Known rows, with every way that one mark hangs from another:
{K_908 {K_166 K_337} K_661 {K_726 K_237}}: [-2.684 -0.663  0.133  1.161 -0.349  0.688  1.766 -0.499 -0.504  0.656
 -1.120 -3.801 -0.787  0.858 -2.680 -0.027 -0.920  0.301 -0.324 -0.370
 -1.297  0.075  0.738]
{K_783 {K_661 {K_908 K_166 K_726}}}: [ 1.608  0.144 -0.019 -0.364 -0.320  0.540  0.462 -2.384  0.106  0.560
 -2.722  1.741 -0.133 -0.395 -1.873 -1.913 -0.526 -1.017 -0.728  0.239
 -0.595 -0.054  0.515]
{K_783 {K_661 {K_908 {K_166 {K_337 K_20}} K_726}}}: [ 1.516  1.152  0.211 -0.206 -0.730  0.230 -1.220 -2.373 -0.367  0.714
 -1.775  1.184  0.034 -0.392 -2.856 -0.581 -0.371 -0.932  0.233  0.575
 -1.022  0.028  0.548]
{K_783 {K_661 {K_908 K_726}}}: [ 2.469 -0.005  0.421 -0.452 -0.164  0.511  0.637 -3.506  0.160  0.632
 -1.771  2.916  0.522 -1.140 -1.125 -1.971  0.356 -1.047 -0.798  0.652
 -0.271  0.069  0.167]
{K_337 K_20 K_166}: [ 0.558  1.087 -0.941  0.300 -0.576  2.084 -1.807  0.820  0.548  0.451
  1.950  2.557 -0.417 -2.265  5.075 -7.409 -1.555  0.346 -1.379  0.493
  1.236 -0.509 -0.975]
{K_726 K_237 {K_908 {K_166 {K_337 K_20}} K_661}}: [ 1.282 -0.181  0.882 -0.206 -0.328 -0.563 -0.818 -1.661 -2.070 -1.282
  0.120 -5.719  0.430  1.500 -0.913 -0.287 -2.128  1.388  1.066  1.339
  1.339 -0.014 -0.083]
{K_532 K_20}: [ 1.348 -0.355  1.553 -0.863  0.245  0.996 -0.742 -0.014  0.745  0.658
  4.735  1.574  0.880 -2.012  5.180 -3.240  0.462  0.785 -0.444  0.843
  1.852 -0.031 -1.232]
{K_532 K_20 {K_844 K_600 {K_908 K_166 K_726}}}: [ 0.226  1.569  1.048  0.088  1.305 -1.222 -2.277  2.881  1.518 -0.020
  2.065  3.805 -0.345 -0.321  3.790  2.937  2.791 -0.036  1.465 -0.196
  0.500 -0.609 -0.776]
{K_237 {K_726 {K_908 K_166}}}: [ 0.772 -1.163 -0.958 -0.056 -1.035  0.508  2.354  0.921  0.602 -0.126
 -0.380  1.899  0.093 -0.582  1.925 -2.340 -0.472  0.130 -0.622 -0.529
  0.294 -0.280 -0.449]
{K_532 K_20 {K_844 K_600 {K_908 {K_166 K_337} K_661}}}: [-0.702  1.684  1.571 -0.352  1.450 -1.303 -2.525  1.813  0.577  0.433
  0.625  1.639  0.129 -0.396  1.370  4.088  1.963  0.311  1.760  0.788
 -0.200 -0.109 -0.591]
{K_661 {K_908 K_726}}: [ 1.428 -0.212 -1.255  0.113 -0.316  0.710  0.528 -1.433  0.740  0.645
  1.894  4.631  0.228 -0.670  1.630 -0.695  0.924 -0.859 -0.814 -0.173
  1.206 -0.098 -0.113]
{K_844 K_600 {K_908 {K_166 K_337} K_661 {K_726 K_237}}}: [-2.501  0.142 -0.326  0.925  0.096 -1.505 -0.360  2.006  0.115 -0.790
 -2.870 -0.584 -0.547  0.847 -4.236  6.387  1.515 -1.502  0.483 -1.447
 -2.320  0.418  0.004]
{K_166 K_337}: [ 1.072 -0.382  0.512 -0.738  0.656  0.261  0.691 -0.224 -0.296  0.555
  2.957 -0.853  1.256 -1.208  0.155 -0.849  0.247  0.266 -1.128  0.520
  0.596  0.529  0.069]
{K_532 K_20 {K_844 K_600 {K_908 {K_166 K_337} K_726}}}: [ 0.236  1.963  1.175  0.083  1.400 -1.622 -2.598  2.844  1.103  0.218
  2.356  2.945 -0.070 -0.107  2.207  4.629  3.002 -0.031  1.850  0.103
  0.162 -0.412 -0.533]
{K_844 K_908}: [ 1.489 -0.500 -1.004 -1.227 -0.138  0.354 -0.505  0.220  0.784 -0.324
  1.265  3.201  0.951 -0.728  0.848 -1.980  1.087 -0.390 -0.654 -0.764
  0.389  0.175  0.046]
{K_844 K_600 {K_908 {K_166 K_337} K_661 K_726}}: [-3.750  0.468 -0.672  0.832  0.114 -1.171 -0.270  2.456  0.867 -0.105
 -2.740  0.835 -0.710 -0.049 -4.030  5.529  1.813 -1.827  0.086 -1.795
 -3.414  0.699  0.444]
{K_726 K_237 {K_908 {K_166 K_337} K_661}}: [ 1.488 -0.826  0.725 -0.369  0.091 -0.669  0.721 -1.716 -2.010 -1.217
 -0.579 -5.932  0.532  1.727 -1.446 -0.003 -2.086  1.279  0.520  1.278
  1.473  0.086  0.086]
{K_908 {K_166 {K_337 K_20}}}: [-0.418  0.506 -0.135 -0.359 -0.201  0.599 -1.127  1.593 -0.338  0.271
  2.295 -2.017  0.001 -0.403  0.299 -1.669 -1.265  0.459 -0.469 -0.192
  0.066  0.182  0.271]
{K_237 {K_726 {K_908 {K_166 {K_337 K_20}} K_661}}}: [-1.212 -0.302 -0.527  0.389 -1.560  0.505  1.095  0.004  0.103  0.529
 -1.041  0.792  0.012 -0.822 -0.040 -1.090 -0.571  0.267  0.359 -0.108
 -1.302  0.051 -0.198]
{K_844 K_600 {K_908 K_166 K_661}}: [-2.668 -0.157 -0.620 -0.047  0.330 -0.683 -0.452  2.324  0.713 -0.682
 -3.324  0.945 -0.468 -0.408 -1.824  2.998  0.698 -1.462 -0.618 -1.446
 -2.165  0.635 -0.190]
{K_844 K_600 {K_908 {K_726 K_237}}}: [ 0.788 -0.340 -0.112  0.506  0.433 -1.478 -0.394  1.725  0.766 -1.623
 -0.136  2.663  0.281 -0.108 -0.159  4.357  2.774 -1.575 -0.187 -1.461
 -0.173  0.068 -0.932]
{K_783 {K_661 {K_908 {K_166 K_337} {K_726 K_237}}}}: [ 2.631  0.276  0.390 -0.305 -0.284 -0.101  0.078 -2.779 -0.882  0.235
 -2.524 -0.167  0.277  0.515 -3.664  0.443 -0.558 -0.755  0.039  0.820
 -0.041 -0.123  0.406]
{K_908 K_661 {K_726 K_237}}: [-1.397 -1.497  0.623  1.029 -0.184  1.259  2.442 -2.201  0.234  0.397
 -0.116 -0.642 -0.202 -0.657  0.949 -2.591  0.188  0.256 -1.126 -0.164
 -0.287  0.011 -0.163]

Rows:
[-1.042 -1.278 -0.810  0.220 -1.220  0.874  2.718 -0.046  0.545  0.397
 -1.992  1.291 -0.168 -0.825  0.927 -2.436 -0.764  0.148 -0.606 -0.379
 -0.830 -0.053 -0.251]
{K_237 {K_726 {K_908 K_166 K_661}}}
[-2.952  0.127  0.326  1.373 -0.834  0.795  0.000 -0.426 -0.593  0.593
 -0.227 -3.425 -0.911  0.614 -1.929 -0.264 -0.959  0.424  0.353 -0.323
 -1.467 -0.025  0.517]
{K_908 {K_166 {K_337 K_20}} K_661 {K_726 K_237}}
[ 1.909  1.271  1.728 -0.734  1.737 -1.290 -2.601  1.636  1.076 -0.226
  2.828  4.208  0.801 -1.168  4.701  2.411  2.961  0.224  1.195  0.780
  1.535 -0.396 -1.388]
{K_532 K_20 {K_844 K_600 K_908}}
[-4.291 -0.851 -0.589  1.030 -0.473  1.748  2.365  0.153  1.018  1.200
 -1.510 -0.824 -1.469 -0.593  0.135 -3.666 -0.903 -0.116 -1.467 -1.280
 -2.153  0.194  0.910]
{K_908 K_166 K_661 K_726}
[ 1.644  0.127 -1.268  0.316 -0.396 -0.060 -0.062 -0.495 -0.517  0.115
  1.075  0.646 -0.059  1.448 -1.529  2.332 -0.272 -0.526  0.228  0.012
  1.480 -0.332  0.141]
{K_661 {K_908 {K_166 K_337} {K_726 K_237}}}
[-2.685  0.304 -0.502 -0.053  0.441 -1.221 -0.703  2.312  0.242 -0.402
 -2.926 -0.063 -0.139 -0.126 -3.781  5.076  0.896 -1.433 -0.096 -1.097
 -2.488  0.848  0.054]
{K_844 K_600 {K_908 {K_166 K_337} K_661}}
[-4.471  0.524 -0.169  1.216 -0.847  1.207  0.104  0.177  0.345  1.489
 -0.119 -1.703 -1.156 -0.551 -1.568 -1.294 -0.614 -0.008 -0.179 -0.788
 -2.790  0.373  1.048]
{K_908 {K_166 {K_337 K_20}} K_661 K_726}
[ 0.086 -1.046 -0.352  0.725 -0.209  0.784  1.572  1.058  0.216 -0.477
  0.986 -1.625 -0.802  0.865  1.319 -2.261 -0.800  0.262 -1.040 -1.014
  0.926 -0.525  0.058]
{K_908 K_166 {K_726 K_237}}
[-0.828  1.590  0.713 -0.186  0.507 -0.071 -1.973  0.352  0.995  1.433
  1.912  2.513 -0.117  0.041  1.558  0.386  1.777  0.873  2.019  0.554
 -0.405 -0.476  0.415]
{K_532 K_20 {K_844 {K_908 {K_166 K_337} K_661 K_726}}}
[ 0.236  0.951  0.905 -0.057  0.441  0.098 -1.676 -0.061  0.768  0.634
  1.520  2.105 -0.237  0.554  2.872 -0.537  1.375  1.153  1.984  0.566
  0.808 -0.911 -0.170]
{K_532 K_20 {K_844 {K_908 K_166 K_661 {K_726 K_237}}}}
[ 3.744 -0.664  0.522 -0.757  0.310 -1.090  0.166 -0.494 -1.967 -1.835
  1.500 -5.227  0.846  1.988 -0.163  0.159 -1.693  1.247  0.478  1.139
  2.862 -0.177 -0.150]
{K_726 K_237 {K_908 {K_166 K_337}}}
[ 1.647 -0.343 -1.426  0.339 -0.542  0.433  0.261 -0.513 -0.088 -0.145
  0.564  1.732 -0.400  1.167  0.357  0.303 -0.481 -0.515 -0.308 -0.253
  1.867 -0.520 -0.123]
{K_661 {K_908 K_166 {K_726 K_237}}}
[ 1.466 -1.253  0.550 -0.353 -0.014 -0.163  1.027 -1.729 -1.526 -1.525
 -0.895 -4.932  0.173  1.422  0.441 -2.047 -2.326  1.276  0.013  0.950
  1.847 -0.130 -0.176]
{K_726 K_237 {K_908 K_166 K_661}}
[-1.829 -0.006 -1.298 -0.744 -0.458  0.292 -0.432  0.424  0.157  0.507
 -1.427 -0.007  0.154  0.225 -3.284 -0.003 -0.218 -0.323  0.050 -0.759
 -1.787  0.500  1.015]
{K_844 {K_908 {K_166 K_337} K_661}}
[ 2.656 -0.531 -0.855  0.206 -0.315  0.459  0.446 -1.960 -0.002 -0.101
  1.776  3.213  0.418  0.205  1.257  0.178  0.684 -0.545 -0.391  0.225
  2.271 -0.395 -0.542]
{K_661 {K_908 {K_726 K_237}}}
[-2.980 -0.474 -0.066 -0.106  0.066  1.026  1.275  0.065 -0.358  1.149
 -1.068 -3.265 -0.301 -0.410 -2.021 -1.639 -1.690  0.355 -1.051  0.079
 -1.505  0.646  0.814]
{K_908 {K_166 K_337} K_661}
[ 3.727 -1.112  0.361 -0.743  0.200 -0.592  0.471 -0.482 -1.485 -2.129
  1.069 -4.179  0.522  1.722  1.821 -1.844 -1.965  1.225 -0.033  0.764
  3.220 -0.397 -0.446]
{K_726 K_237 {K_908 K_166}}
[ 0.421  0.442 -1.669  0.227 -0.415  0.253  0.069 -0.029  0.174  0.847
  1.126  2.148 -0.264  0.550 -1.213  1.520  0.054 -0.843 -0.173 -0.314
  0.436 -0.004  0.591]
{K_661 {K_908 {K_166 K_337} K_726}}
[ 2.554 -1.457  1.177 -0.467  0.196 -0.242  1.203 -3.111 -1.441 -1.454
  0.131 -3.345  0.999  0.487  1.441 -2.135 -1.213  1.241 -0.111  1.436
  2.243  0.005 -0.586]
{K_726 K_237 {K_908 K_661}}
[-0.971  0.935  0.231 -0.188  1.727 -1.236 -0.561  1.599  0.261 -0.092
 -1.705  0.808 -0.024  0.050 -0.687  3.219  1.336 -0.177  0.302 -0.069
 -0.849  0.132  0.218]
{K_532 {K_844 K_600 {K_908 {K_166 K_337} K_661}}}
[-0.471 -0.769 -0.031 -0.504  0.052  0.347  1.153 -0.906 -0.431 -0.418
 -0.812 -2.809 -0.104  0.042  0.997 -3.351 -1.947  0.741 -0.617  0.397
  0.139  0.337  0.461]
{K_726 {K_908 K_166 K_661}}
[-0.471 -0.307  0.158 -0.546  0.095 -0.197  0.887 -0.910 -0.833 -0.118
 -0.383 -3.784  0.233  0.280 -0.951 -1.243 -1.676  0.724 -0.108  0.700
 -0.215  0.586  0.764]
{K_726 {K_908 {K_166 K_337} K_661}}
[-1.107  1.567  0.399 -0.025  1.288 -1.114 -1.965  1.683  0.172 -0.167
 -1.094  1.137 -0.138 -0.216 -0.082  3.026  1.324 -0.079  0.839 -0.009
 -1.013  0.034  0.065]
{K_532 {K_844 K_600 {K_908 {K_166 {K_337 K_20}} K_661}}}
[ 0.608 -0.145 -0.696  0.049 -1.398  0.164  0.561  0.947  0.159  0.057
  0.597  1.374  0.263 -0.621  0.971 -1.038 -0.290  0.233  0.296 -0.188
 -0.174 -0.180 -0.365]
{K_237 {K_726 {K_908 {K_166 {K_337 K_20}}}}}
